Every row comes from one small tree of marks. The marks that hang from a mark follow it in brackets, in the order of their numbers. Every link used is in the known rows. Which tree was each row made from?
Known rows
k_796(k_99(k_256(k_276(k_666)) k_954)): [-3.56  1.68 -1.11  0.40  1.45 -2.13  0.42  0.71 -0.39  0.10 -1.33  2.99
  1.42 -1.37 -2.44 -0.42  2.59 -0.08 -2.99  1.01  1.70]
k_99(k_256 k_796 k_954): [-2.22  3.62 -1.48 -2.13  0.97 -0.52  2.18  0.13 -1.26  2.52 -2.94  0.63
 -0.24 -2.03 -1.49 -1.26  2.77 -3.36 -1.52  3.10  1.02]
k_954(k_99): [ 0.92  1.59 -2.87 -1.85  1.62 -2.09  1.77  1.92  1.10 -0.09  1.01 -1.91
  2.74 -0.56 -0.92 -0.24  2.89 -0.63 -2.84  2.47  1.48]
k_276(k_256(k_99(k_954)) k_666 k_783): [-2.87  0.73 -4.65 -0.82  1.71 -4.70 -2.58 -0.26 -1.31  1.96 -2.26  0.38
  1.05 -1.01 -2.43 -2.36  2.93  0.52 -2.67  0.64  3.88]
k_265(k_256): [-1.24  2.78 -3.29 -1.63  1.29 -1.30  1.09  3.15  2.33  0.13  1.10 -3.72
  1.20 -0.20 -0.57  2.14  2.93 -0.89 -3.42  3.93  1.77]
k_796(k_99(k_256 k_954)): [-2.64  2.09 -1.19 -2.10  1.06 -1.20 -0.40  1.10 -0.32  1.21 -1.99  0.34
  0.76 -2.56 -1.42 -0.35  3.24 -1.53 -2.60  2.61  0.86]
k_256(k_99(k_796 k_954) k_276(k_783)): [-2.68  1.74 -2.99 -2.07  1.53 -2.51  0.40 -0.71 -1.10  2.37 -1.01  2.66
 -2.18 -1.26 -3.27 -3.50  3.53  2.79 -2.17  0.76  3.02]
k_256(k_99 k_276): [-1.06  1.17 -2.27 -1.39  1.24 -0.41  0.51  2.57  1.76  1.37 -0.12  0.54
 -0.43 -0.21 -2.95  0.32  2.97  3.86 -3.46  1.54  2.66]
k_99(k_256 k_954): [-1.76  2.87 -1.71 -1.99  0.92 -0.81  1.34  1.87 -0.25  2.49 -2.48 -0.02
  1.02 -1.62 -1.56 -0.52  3.08 -1.85 -2.87  3.01  1.17]
k_256(k_99(k_796) k_276): [-1.44  1.84 -2.10 -1.35  1.39 -0.16  1.37  0.81  0.70  1.39 -0.59  1.18
 -1.91 -0.43 -2.99 -0.42  2.78  2.51 -2.11  1.54  2.48]
k_954(k_99(k_256)): [ 0.05  2.05 -2.21 -2.11  1.36 -1.49  2.18  1.82  0.33  0.94  0.15 -0.52
  2.64 -1.05 -1.22 -0.76  2.74 -2.62 -2.98  2.55  1.17]
k_954(k_99(k_256(k_276(k_783)))): [-0.99  1.91 -2.82 -2.29  1.78 -2.99  1.29  1.38 -0.18  0.34  1.03  1.88
  3.89 -1.06 -2.14 -2.88  2.80  0.55 -3.34  0.98  1.77]
k_796(k_99): [-1.18  1.60 -2.03 -1.84  1.29 -0.91 -1.41  1.87  1.32 -0.81 -0.07 -1.53
  1.46 -1.35 -1.00  1.63  3.09  0.00 -2.63  2.22  0.96]
k_99(k_256(k_276(k_783)) k_796 k_954): [-3.26  3.46 -2.10 -2.32  1.40 -1.97  1.14 -0.47 -1.84  2.10 -2.11  3.24
  0.73 -1.83 -2.60 -3.28  2.89 -0.30 -2.00  1.60  1.67]
k_265(k_535): [ 0.06  2.21 -3.02 -1.12  1.01  0.97  1.34  3.32  2.54  0.37  1.07 -1.34
  2.31 -0.22 -0.47  1.61  2.60 -0.29 -4.09  3.19  1.85]
k_265(k_256(k_99 k_276(k_666)) k_535): [-2.25  0.93 -4.06  1.38  1.29 -0.84  2.75  3.49  3.09  0.23  3.63  0.27
 -0.55  1.34 -1.92  1.68  2.23  2.09 -5.55  1.82  4.04]
k_276(k_256 k_666 k_783): [-1.93  1.72 -4.52 -0.77  1.97 -3.84 -2.76  0.93 -0.41 -0.40 -1.24 -0.76
  4.55 -0.35 -1.24 -0.03  2.48 -1.28 -2.42  1.04  2.61]
k_276(k_256(k_99(k_954)) k_783): [-2.56  1.22 -4.24 -2.62  1.37 -3.21 -2.45  0.24 -0.90  2.68 -2.51 -0.98
  1.03 -1.76 -2.51 -2.79  3.43  1.86 -2.62  1.79  3.42]
k_666(k_276): [-0.59  2.24 -3.36 -0.55  2.13 -2.22 -1.72  2.51  0.75  0.26  0.26 -1.81
  1.53 -0.92 -0.38  1.33  2.70 -1.20 -2.89  3.62  1.67]
k_954(k_99(k_256(k_276(k_666)) k_796)): [-1.38  2.16 -1.88  0.13  1.80 -2.50  3.81 -0.09 -0.75 -0.01  0.28  3.02
  1.73 -0.12 -2.21 -1.42  1.90 -2.57 -2.09  0.76  1.77]
k_954(k_99(k_256(k_276) k_796)): [-0.91  2.77 -1.47 -1.72  1.60 -0.85  3.85  0.15 -0.25  0.65 -0.09  1.66
  1.66 -0.96 -2.25 -2.09  2.31 -1.06 -1.99  1.97  1.00]
k_796(k_99(k_256(k_276(k_783)) k_954)): [-3.73  2.00 -1.67 -2.04  1.25 -2.68 -1.26  0.55 -0.78  0.84 -1.12  2.71
  1.87 -2.46 -2.61 -2.47  3.32  1.52 -2.95  1.02  1.57]
k_256(k_276(k_783)): [-1.12  2.16 -3.10 -1.87  1.52 -1.99 -0.81  2.23  0.91 -0.09  0.31  0.85
  3.11 -0.47 -2.10 -0.59  3.08  2.48 -3.27  1.18  1.96]
k_796(k_99(k_256(k_276) k_954)): [-3.20  2.17 -0.76 -1.38  1.18 -0.78  0.50  1.09  0.07  0.80 -1.52  1.72
  1.36 -2.09 -2.54 -0.91  3.04  1.30 -2.89  2.04  1.11]
k_783(k_276(k_256(k_99(k_796)))): [-1.29  1.95 -1.85 -1.86  1.91 -2.08  1.01 -1.38 -0.32  1.57 -2.37 -1.00
  0.52 -1.05 -2.18 -1.66  2.21  0.61 -1.14  3.37  2.30]

Which tree is each row?
[-1.92  2.39 -5.06 -1.27  2.40 -3.92 -4.63  0.92 -0.27  0.09 -0.70 -2.29
  4.06 -1.49 -0.51 -0.83  2.49 -0.68 -2.37  3.20  2.24] => k_666(k_276(k_256 k_783))
[-1.48  1.67 -3.60 -0.10  1.87 -3.54 -0.77  1.91  0.46 -0.85  0.71  2.11
  3.26  0.33 -2.00  0.00  2.58  1.02 -3.40 -0.02  2.58] => k_256(k_276(k_666 k_783))
[-1.76  2.04 -2.28 -2.08  1.24 -1.10  1.36 -0.25 -0.55  2.88 -1.95  0.23
 -3.23 -1.42 -2.24 -1.50  3.41 -0.11 -1.72  2.29  2.45] => k_256(k_99(k_796 k_954))
[-2.48  1.28 -2.20  0.33  1.56 -2.19  2.18 -0.36 -0.67  1.80 -1.27  2.78
 -2.53 -0.29 -3.21 -1.52  2.66  1.40 -2.17  0.54  3.47] => k_256(k_99(k_796 k_954) k_276(k_666))
[-2.28  1.15 -5.25 -1.46  2.26 -4.01 -4.95  0.80 -0.58  1.46 -0.69 -1.48
  1.20 -1.46 -1.72 -1.40  2.83  0.75 -2.80  2.53  3.20] => k_666(k_276(k_256(k_99) k_783))
[-2.85  1.88 -5.00 -1.53  2.27 -3.83 -4.22 -1.19 -1.61  1.42 -1.14 -0.69
 -0.34 -1.75 -1.79 -2.24  2.60 -0.59 -1.55  2.48  3.06] => k_666(k_276(k_256(k_99(k_796)) k_783))
[-3.06  1.88 -2.08 -2.16  1.28 -1.83 -1.83  1.34  0.16 -0.21  0.06  2.34
  2.62 -1.93 -2.28 -0.82  3.14  1.20 -3.02  0.69  1.17] => k_796(k_99(k_256(k_276(k_783))))
[-3.00  1.17 -5.03 -1.35  2.17 -4.82 -4.42 -0.02 -1.52  2.52 -1.64 -1.24
  0.59 -2.11 -1.73 -3.05  3.10  1.06 -2.67  2.79  3.59] => k_666(k_276(k_256(k_99(k_954)) k_783))
[-2.42  1.19 -3.46 -0.23  1.81 -3.38 -0.31 -0.18 -0.67  0.52  0.15  3.62
 -1.12  0.02 -3.02 -1.41  2.68  1.20 -2.24 -0.77  3.30] => k_256(k_99(k_796) k_276(k_666 k_783))
[-2.78  1.47 -3.23 -0.31  1.67 -2.68  0.03 -1.42 -1.60  2.22 -3.05  0.19
 -1.03 -0.98 -2.46 -1.59  2.59 -1.01 -1.27  1.67  3.43] => k_276(k_256(k_99(k_796 k_954)) k_666)
[-2.74  3.44 -1.09 -1.57  1.21 -0.19  2.92  0.17 -0.97  2.17 -2.62  2.18
  0.11 -1.51 -2.59 -1.75  2.63 -0.52 -1.92  2.48  1.26] => k_99(k_256(k_276) k_796 k_954)
[-1.28  1.52 -4.14 -0.98  0.98  0.19  1.97  3.60  3.43  1.29  2.79 -2.56
 -1.17  0.19 -1.07  1.60  2.89  0.77 -5.03  3.49  3.22] => k_265(k_256(k_99) k_535)
[-2.50  2.01 -2.87 -0.33  1.62 -2.89 -0.31  1.94 -0.26  0.23 -0.27  3.49
  3.10 -0.34 -2.21 -0.52  2.39 -0.69 -3.55  0.13  2.21] => k_99(k_256(k_276(k_666 k_783)))
[-3.06  1.91 -4.02 -2.74  1.58 -2.86 -1.58 -1.83 -2.00  2.69 -2.97 -0.35
 -0.57 -2.01 -2.60 -3.66  3.20  0.44 -1.23  1.89  3.07] => k_276(k_256(k_99(k_796 k_954)) k_783)
[-1.59  1.06 -3.44 -1.91  1.35 -2.20 -1.15  1.96  0.85  1.27  0.47  1.59
  0.13 -0.42 -2.96 -1.11  3.38  3.93 -3.58  0.50  3.03] => k_256(k_99 k_276(k_783))
[-2.22  0.65 -4.93 -0.79  1.81 -3.83 -3.20  0.60 -0.45  0.96 -1.14  0.12
  1.77 -0.52 -2.28 -0.73  2.73  0.16 -2.78  0.38  3.62] => k_276(k_256(k_99) k_666 k_783)
[-2.90  2.04 -3.65 -0.89  2.21 -2.78 -1.88 -1.33 -1.70  2.56 -2.61 -1.37
 -1.51 -2.06 -1.85 -2.20  2.62 -0.57 -1.27  3.82  3.08] => k_666(k_276(k_256(k_99(k_796 k_954))))
[-1.75  1.28 -4.36 -0.66  2.12 -2.35 -3.37  1.37  0.34  1.50 -1.14 -2.46
  0.59 -1.10 -1.53  0.05  2.50  0.58 -2.72  3.46  2.96] => k_666(k_276(k_256(k_99)))
[-2.35  0.96 -3.51  0.74  1.58 -2.68  1.41  2.74  2.26  0.38  1.92 -0.27
 -0.99  0.83 -2.47  1.63  2.56  1.74 -4.20  1.31  3.64] => k_265(k_256(k_99 k_276(k_666)))
[-2.19  1.85 -1.70 -1.44  1.37 -0.90  2.02 -0.23 -0.18  2.40 -1.65  1.61
 -2.56 -0.93 -3.17 -1.99  3.12  2.66 -2.07  1.73  2.70] => k_256(k_99(k_796 k_954) k_276)
[-2.39  0.73 -3.54 -0.07  1.64 -2.98 -0.85  0.42 -0.56  2.03 -2.69 -0.73
  0.43 -0.71 -2.45 -0.72  2.76  0.23 -2.70  1.73  3.55] => k_276(k_256(k_99(k_954)) k_666)
[-0.57  2.73 -1.89 -2.39  1.44 -1.16  3.02  0.05 -0.56  1.10 -0.44  0.30
  1.09 -1.39 -1.28 -1.52  2.46 -3.92 -1.68  2.50  1.02] => k_954(k_99(k_256 k_796))
[-2.52  1.96 -2.92 -2.02  1.34 -1.11  0.06 -1.22 -1.23  2.78 -3.40 -1.35
 -1.18 -1.58 -2.58 -2.01  3.01  0.39 -1.14  2.85  2.86] => k_276(k_256(k_99(k_796 k_954)))
[-2.04  1.82 -3.14 -2.10  1.47 -2.00 -0.38 -0.02 -0.27  1.30 -0.09  2.26
 -1.44 -0.66 -3.02 -1.95  3.16  2.51 -2.29  0.52  2.77] => k_256(k_99(k_796) k_276(k_783))
[-1.97  1.17 -4.59 -2.53  1.39 -2.57 -3.29  0.97 -0.11  1.68 -1.48 -1.45
  1.59 -1.17 -2.29 -1.21  3.15  1.61 -2.70  1.55  3.05] => k_276(k_256(k_99) k_783)
[-2.56  1.46 -3.36 -0.34  1.05 -0.31  3.40  2.90  2.77  1.93  2.19 -0.68
 -1.31 -0.14 -2.24 -0.49  2.91  3.78 -5.27  3.33  3.59] => k_265(k_256(k_99(k_954) k_276) k_535)
[-2.35  1.84 -4.79  0.77  1.62 -2.62  1.40  3.03  2.40 -1.24  4.04  0.48
  3.03  1.03 -1.04  0.63  2.30  0.83 -5.29  1.60  3.32] => k_265(k_256(k_276(k_666 k_783)) k_535)
[-2.56  2.04 -0.97 -1.44  1.21  0.01 -0.10  1.95  1.01 -0.16 -0.61  1.39
  1.99 -1.50 -2.27  0.62  2.67  1.08 -2.91  1.85  1.00] => k_796(k_99(k_256(k_276)))
[-2.53  1.26 -4.61 -1.12  1.12 -1.35  1.09  3.18  2.95  0.80  3.91  0.03
  0.00  0.19 -1.94 -0.53  2.93  3.73 -5.55  1.99  3.78] => k_265(k_256(k_99 k_276(k_783)) k_535)
[-3.36  1.44 -2.50 -0.34  1.62 -3.31 -1.92  0.92 -0.39 -0.91  0.22  3.65
  2.63 -1.18 -2.35 -0.29  2.71 -0.27 -3.23 -0.47  1.71] => k_796(k_99(k_256(k_276(k_666 k_783))))
[-1.27  0.54 -2.77  0.50  1.57 -1.79  0.56  2.26  1.27  0.73  0.28  1.85
 -0.35  0.56 -2.93  0.93  2.62  2.41 -3.50  0.20  3.19] => k_256(k_99 k_276(k_666))
